Each row comes from the steps of one path. Every step used is in the known rows, and no mark comes twice. Write the path behind each row, first mark first.
Known rows:
sapog-mumun-mebi: 19.0  -10.8  12.3  6.2  16.8  1.9  37.5  -2.0  0.5  1.9  -9.0  -12.2  8.5  1.0  5.0  -1.6  -12.2  -0.2  -12.7  -12.5  -1.1
migib-mebi-dopo-sapog-mumun-vilil-nemazo: -24.6  -11.9  -11.1  0.4  11.4  19.9  19.3  15.8  -11.1  -4.6  -32.3  -13.6  -3.9  6.6  7.4  4.1  12.3  -1.2  -7.7  -13.9  2.3
dopo-sapog-migib-mebi: 6.6  11.0  -13.4  6.2  3.3  12.8  -35.7  15.2  3.7  -17.0  24.5  -14.5  1.2  13.2  -1.0  13.2  17.6  7.7  -8.2  14.0  -6.4
mebi-dopo: -12.3  -9.0  9.1  1.4  6.0  -1.1  -0.9  -6.6  -2.7  -10.5  12.5  -9.5  4.9  4.8  -13.7  -1.4  4.2  6.4  -20.4  0.8  1.7
mebi-dopo-sapog-mumun-vilil-nemazo: -17.6  -22.3  -5.4  -4.0  10.4  6.8  16.3  4.4  -12.4  -2.9  -30.9  -1.2  -10.0  -1.9  3.1  1.7  10.0  2.7  -1.5  -11.6  0.6
sapog-mumun-vilil-nemazo: -0.1  -4.8  2.9  -8.7  2.5  0.4  43.3  14.1  -10.6  -4.6  -25.6  1.4  0.6  -3.1  5.1  -7.7  -16.6  -6.0  8.6  -10.6  0.2
mumun-mebi: 17.6  -4.0  14.8  9.2  11.3  -4.6  38.2  -2.4  6.9  -9.6  8.0  -10.1  16.4  -5.9  -8.3  -3.5  -14.3  4.1  -3.4  -1.5  0.4
nemazo-vilil-mumun-sapog-migib: 9.5  14.3  -1.6  -10.9  -23.5  7.6  -42.2  1.6  2.0  15.4  20.3  7.6  -4.1  0.0  -9.9  -26.5  4.5  -15.5  17.4  12.4  8.9
mumun-sapog: 15.4  2.5  11.0  -12.3  0.8  -10.0  -25.8  2.7  4.7  -3.0  12.2  -8.5  14.2  1.2  -11.9  -4.2  2.1  0.1  4.8  -0.9  7.6
nemazo-vilil-mumun-mebi-dopo-sapog-migib: -5.8  -9.1  -5.1  15.2  -4.3  18.4  -5.3  -14.4  1.9  11.1  11.3  6.2  -11.6  -4.4  -4.6  -15.9  16.2  -2.8  -0.1  10.0  2.0
mebi-mumun-sapog-dopo: -0.7  8.7  -1.8  -14.3  -15.7  -2.0  -4.8  -3.3  -11.4  12.0  -4.9  13.6  3.8  -20.3  6.5  2.4  3.6  -6.4  22.7  2.3  -1.1
gires-dopo-sapog-migib-mebi-mumun: -20.5  -1.1  -23.3  5.9  -2.8  -6.1  -67.5  6.9  -1.5  -14.3  11.1  5.5  -7.8  -0.5  23.8  18.2  -0.1  3.8  17.9  3.9  -15.2
nemazo-vilil-mumun-mebi: 14.1  -4.3  13.4  10.8  -0.9  7.7  42.1  -4.0  10.3  9.0  5.7  6.0  13.4  -9.2  -10.0  -29.3  -19.5  -4.1  11.8  -3.9  5.0
sapog-dopo-mebi: 27.5  16.4  -3.7  0.7  -0.1  -4.3  26.2  -5.3  -3.2  -3.7  5.5  0.3  -1.0  12.3  -10.3  10.2  -0.5  8.4  -15.9  7.2  -3.5
sapog-dopo-mebi-mumun-vilil: 12.6  16.2  -2.5  -1.3  -14.3  -7.1  61.9  -5.6  -5.7  8.5  -25.9  16.7  -9.6  -12.1  7.9  13.5  -11.0  0.9  5.9  2.5  -10.0
migib-mebi-dopo: -20.7  -0.6  3.2  3.7  6.5  11.6  3.7  5.4  -1.1  -11.5  9.7  -22.4  11.1  13.7  -8.3  0.1  6.0  2.4  -28.8  -0.9  3.9
mebi-mumun-vilil: -4.6  -2.7  10.8  -1.3  -10.0  -9.7  40.8  3.7  1.2  -1.6  -14.7  10.8  2.3  -22.4  6.0  1.8  -18.0  1.2  17.0  -3.5  -7.9
gires-dopo-mebi-mumun-vilil: 1.7  -1.3  -0.5  0.2  -4.8  -33.4  9.4  -8.3  6.6  -5.3  -22.0  12.6  -9.5  -7.6  12.6  11.7  -32.0  3.2  12.7  -11.3  -9.6
vilil-mumun-mebi-dopo-sapog-migib: -14.9  -8.9  -0.8  14.7  9.0  11.3  -2.7  -9.0  5.2  9.4  11.5  3.7  -10.5  -1.0  3.6  2.8  17.1  1.8  -15.5  12.8  3.0
nemazo-vilil-mumun-sapog-migib-mebi-dopo: -22.8  17.1  -9.2  -7.7  -20.8  25.8  -44.3  2.0  -3.2  16.8  14.6  -8.9  -4.1  9.7  -5.0  -24.2  17.4  -21.7  -5.8  11.6  14.9
nemazo-vilil-mumun-mebi-dopo: -8.6  -12.3  11.6  12.0  -0.3  13.3  38.0  -14.5  2.7  12.5  1.3  1.3  5.1  -7.7  -11.1  -29.5  -8.1  -6.6  -4.4  -3.3  8.7
gires-dopo: 4.1  -10.6  2.9  0.0  8.7  -22.6  -31.4  2.6  3.5  -19.5  14.0  -6.2  9.8  8.5  -6.1  0.2  -22.5  6.4  7.8  -5.8  -4.2
nemazo-vilil-mumun: 8.6  -3.8  9.4  3.5  -5.0  6.2  9.8  2.3  6.4  3.4  14.3  10.4  7.9  1.2  -14.1  -27.8  -12.2  0.3  11.3  -1.2  2.5

Write each row's path:
-10.9  -20.7  10.0  17.4  20.7  7.3  18.4  -8.5  10.3  10.4  1.4  3.0  1.9  -2.7  -2.0  0.1  9.5  8.7  -11.4  -3.2  6.8 | vilil-mumun-mebi-dopo-sapog
29.9  21.6  -5.5  -8.3  -16.3  3.9  3.0  -7.5  1.7  26.0  -1.1  12.3  -1.3  7.0  -14.7  -18.0  4.7  -8.7  11.8  2.5  11.2 | nemazo-vilil-mumun-sapog-dopo-mebi
-27.8  11.7  -20.1  -0.3  -17.2  10.6  5.8  19.3  -8.9  -13.1  -11.7  12.8  -8.8  -16.5  21.1  8.1  2.1  -4.2  27.5  8.9  -11.5 | dopo-sapog-migib-mebi-mumun-vilil-nemazo
-8.7  10.5  -1.6  -13.3  -20.6  -7.6  -42.4  -4.1  -5.0  3.6  11.0  10.2  -7.3  -15.6  10.7  3.2  5.2  -8.7  15.7  11.5  -3.1 | mebi-mumun-sapog-migib
32.2  22.3  -2.3  -12.2  -4.2  -8.5  -2.8  -5.0  -1.7  7.3  1.3  -3.3  1.0  10.8  -11.6  8.4  9.0  -0.6  -5.8  4.8  5.9 | mumun-sapog-dopo-mebi
-3.4  3.0  5.4  -6.0  -4.0  -6.7  43.4  14.0  -3.3  -17.2  -9.1  1.4  9.9  -8.9  -5.3  -10.0  -20.8  -0.9  15.9  -0.1  2.6 | mumun-vilil-nemazo
20.3  22.2  0.1  -8.1  0.3  -2.1  3.3  -1.1  5.0  24.7  1.2  11.4  -2.3  12.3  -5.7  0.7  6.1  -5.0  -3.9  6.5  12.3 | vilil-mumun-sapog-dopo-mebi
8.2  8.1  3.8  -10.1  -9.1  -17.8  -14.5  -11.2  4.9  4.8  -5.0  13.7  -4.6  -5.5  5.9  9.3  -0.1  0.6  1.7  -5.1  1.1 | dopo-mebi-mumun-sapog
-2.7  -7.9  -4.8  11.5  6.3  7.4  -11.5  -13.1  -2.4  -8.5  11.7  -10.0  -7.0  -2.9  -1.9  9.8  20.4  6.2  -16.8  12.1  -2.7 | mumun-mebi-dopo-sapog-migib
-2.7  -4.9  -3.2  3.0  -1.5  -31.8  -19.2  -12.9  5.0  -10.4  -1.8  17.3  -8.9  0.7  11.8  12.8  -23.7  7.5  4.7  -9.5  -11.4 | gires-dopo-mebi-mumun
24.6  -16.1  2.1  1.0  14.5  -0.9  14.6  9.2  2.4  1.4  -21.7  -7.2  -0.5  3.0  1.7  10.4  4.3  10.8  3.8  -13.2  -5.2 | dopo-sapog-mumun-vilil
-12.5  6.4  -15.0  6.3  -4.8  11.2  -30.3  9.1  -2.9  -10.2  11.9  5.7  -7.1  -4.1  17.0  17.2  14.8  6.0  6.8  10.6  -13.7 | dopo-sapog-migib-mebi-mumun
-11.4  -17.1  -7.4  6.3  20.7  19.2  -18.9  5.7  -4.7  -1.5  -8.2  -20.1  -1.2  18.8  4.0  12.5  24.6  8.3  -27.4  -11.4  -0.9 | migib-mebi-dopo-sapog-mumun
18.8  -28.6  -3.3  10.1  27.2  -14.9  -20.2  -3.9  4.5  -4.0  -12.9  -8.1  4.3  5.6  11.3  10.8  -11.4  7.3  6.0  -20.9  -7.0 | gires-dopo-sapog-mumun-mebi
18.1  13.7  1.2  -15.8  -6.4  -1.8  -10.9  4.5  -6.6  5.8  5.5  -4.8  13.1  -0.3  -12.3  -1.6  7.6  -3.9  9.3  5.4  6.0 | mumun-sapog-dopo
-9.3  10.6  -13.0  4.8  -10.0  9.1  -2.4  14.6  -0.1  -4.3  -7.0  1.6  -8.4  -12.0  15.6  15.5  7.1  0.6  13.8  9.5  -12.3 | dopo-sapog-migib-mebi-mumun-vilil
-9.0  -6.5  -8.6  4.4  1.8  6.0  -43.8  -6.9  -5.7  -13.5  20.3  -6.7  -13.4  6.9  -6.9  11.4  28.1  10.7  -18.2  15.3  -4.5 | mebi-dopo-sapog-migib
-23.1  -1.0  4.3  -5.1  -13.3  -8.1  48.4  8.6  -7.9  -9.2  -19.8  20.4  2.3  -27.6  10.2  -5.4  -23.5  -3.1  28.6  -3.6  -6.1 | mebi-mumun-vilil-nemazo
-2.1  11.8  -15.5  -12.2  -16.4  -31.6  -72.5  -14.8  0.5  -0.6  3.5  14.8  -20.1  0.8  16.8  14.5  -6.6  -6.7  11.7  4.4  -6.3 | gires-dopo-mebi-mumun-sapog-migib
17.5  -1.5  -0.9  2.5  10.2  -30.8  -24.9  -7.2  8.7  -18.0  9.1  -2.1  -0.7  21.0  -3.9  9.1  -21.0  10.4  -8.8  -6.7  -3.6 | gires-dopo-mebi
3.5  3.3  16.5  -7.6  3.9  -4.5  -18.2  6.5  11.9  14.5  11.8  5.9  10.7  2.5  -7.0  -10.9  -1.1  -4.6  5.9  -0.7  13.2 | vilil-mumun-sapog
-4.3  -17.7  10.6  6.5  15.5  6.0  33.3  -13.8  -6.3  6.3  -13.0  -15.1  0.3  1.2  3.3  -0.5  -1.0  -2.0  -29.0  -11.1  0.9 | sapog-mumun-mebi-dopo
-6.5  -9.9  14.3  8.5  10.3  -0.2  33.3  -12.0  0.8  -5.9  3.5  -14.2  8.1  -4.4  -8.3  -2.8  -3.6  1.8  -20.8  -0.6  4.5 | mumun-mebi-dopo
4.7  -3.8  19.2  12.1  13.7  0.2  45.7  0.8  14.3  8.4  7.7  5.1  12.7  -2.8  -1.0  -9.9  -17.9  -0.7  -3.0  -1.7  6.7 | vilil-mumun-mebi
14.2  3.1  9.5  -8.7  -10.9  2.4  -20.7  2.2  8.4  14.4  10.0  7.0  9.2  -2.6  -16.3  -29.7  -3.2  -8.9  21.2  -2.9  13.0 | nemazo-vilil-mumun-sapog
-3.0  -27.2  -1.1  3.1  19.4  7.1  -20.4  -7.3  -5.8  -0.9  -6.1  -8.2  -8.2  12.2  -1.0  11.7  23.1  12.1  -22.5  -11.3  -3.5 | mebi-dopo-sapog-mumun
-10.4  7.0  -1.8  -2.8  -12.0  -14.3  53.0  -0.1  -2.0  -8.7  -24.5  23.9  -9.8  -14.2  11.0  3.9  -21.7  -0.4  12.4  -3.8  -6.1 | dopo-mebi-mumun-vilil-nemazo
-24.0  12.4  -7.6  3.2  -3.3  17.0  -18.8  4.4  -6.7  -12.2  20.6  -22.0  -1.5  15.6  -3.7  4.1  13.6  -4.4  -30.6  15.8  -0.4 | sapog-migib-mebi-dopo
-6.4  -13.6  -3.3  4.7  15.8  17.3  10.5  11.4  -2.1  4.2  -27.0  -23.9  -1.5  11.8  4.5  12.0  18.5  4.3  -20.2  -14.1  0.0 | migib-mebi-dopo-sapog-mumun-vilil
7.1  13.3  5.0  -10.5  -2.7  4.5  -3.6  7.4  0.4  23.0  5.7  9.3  8.6  1.5  -5.5  -8.8  4.6  -9.0  12.1  5.8  12.2 | vilil-mumun-sapog-dopo
3.2  25.4  -5.2  -11.3  -10.2  6.8  -46.2  14.5  0.2  -4.8  21.7  -21.2  7.4  11.0  -2.3  1.9  10.7  -11.5  -3.7  13.3  6.7 | mumun-sapog-migib-mebi
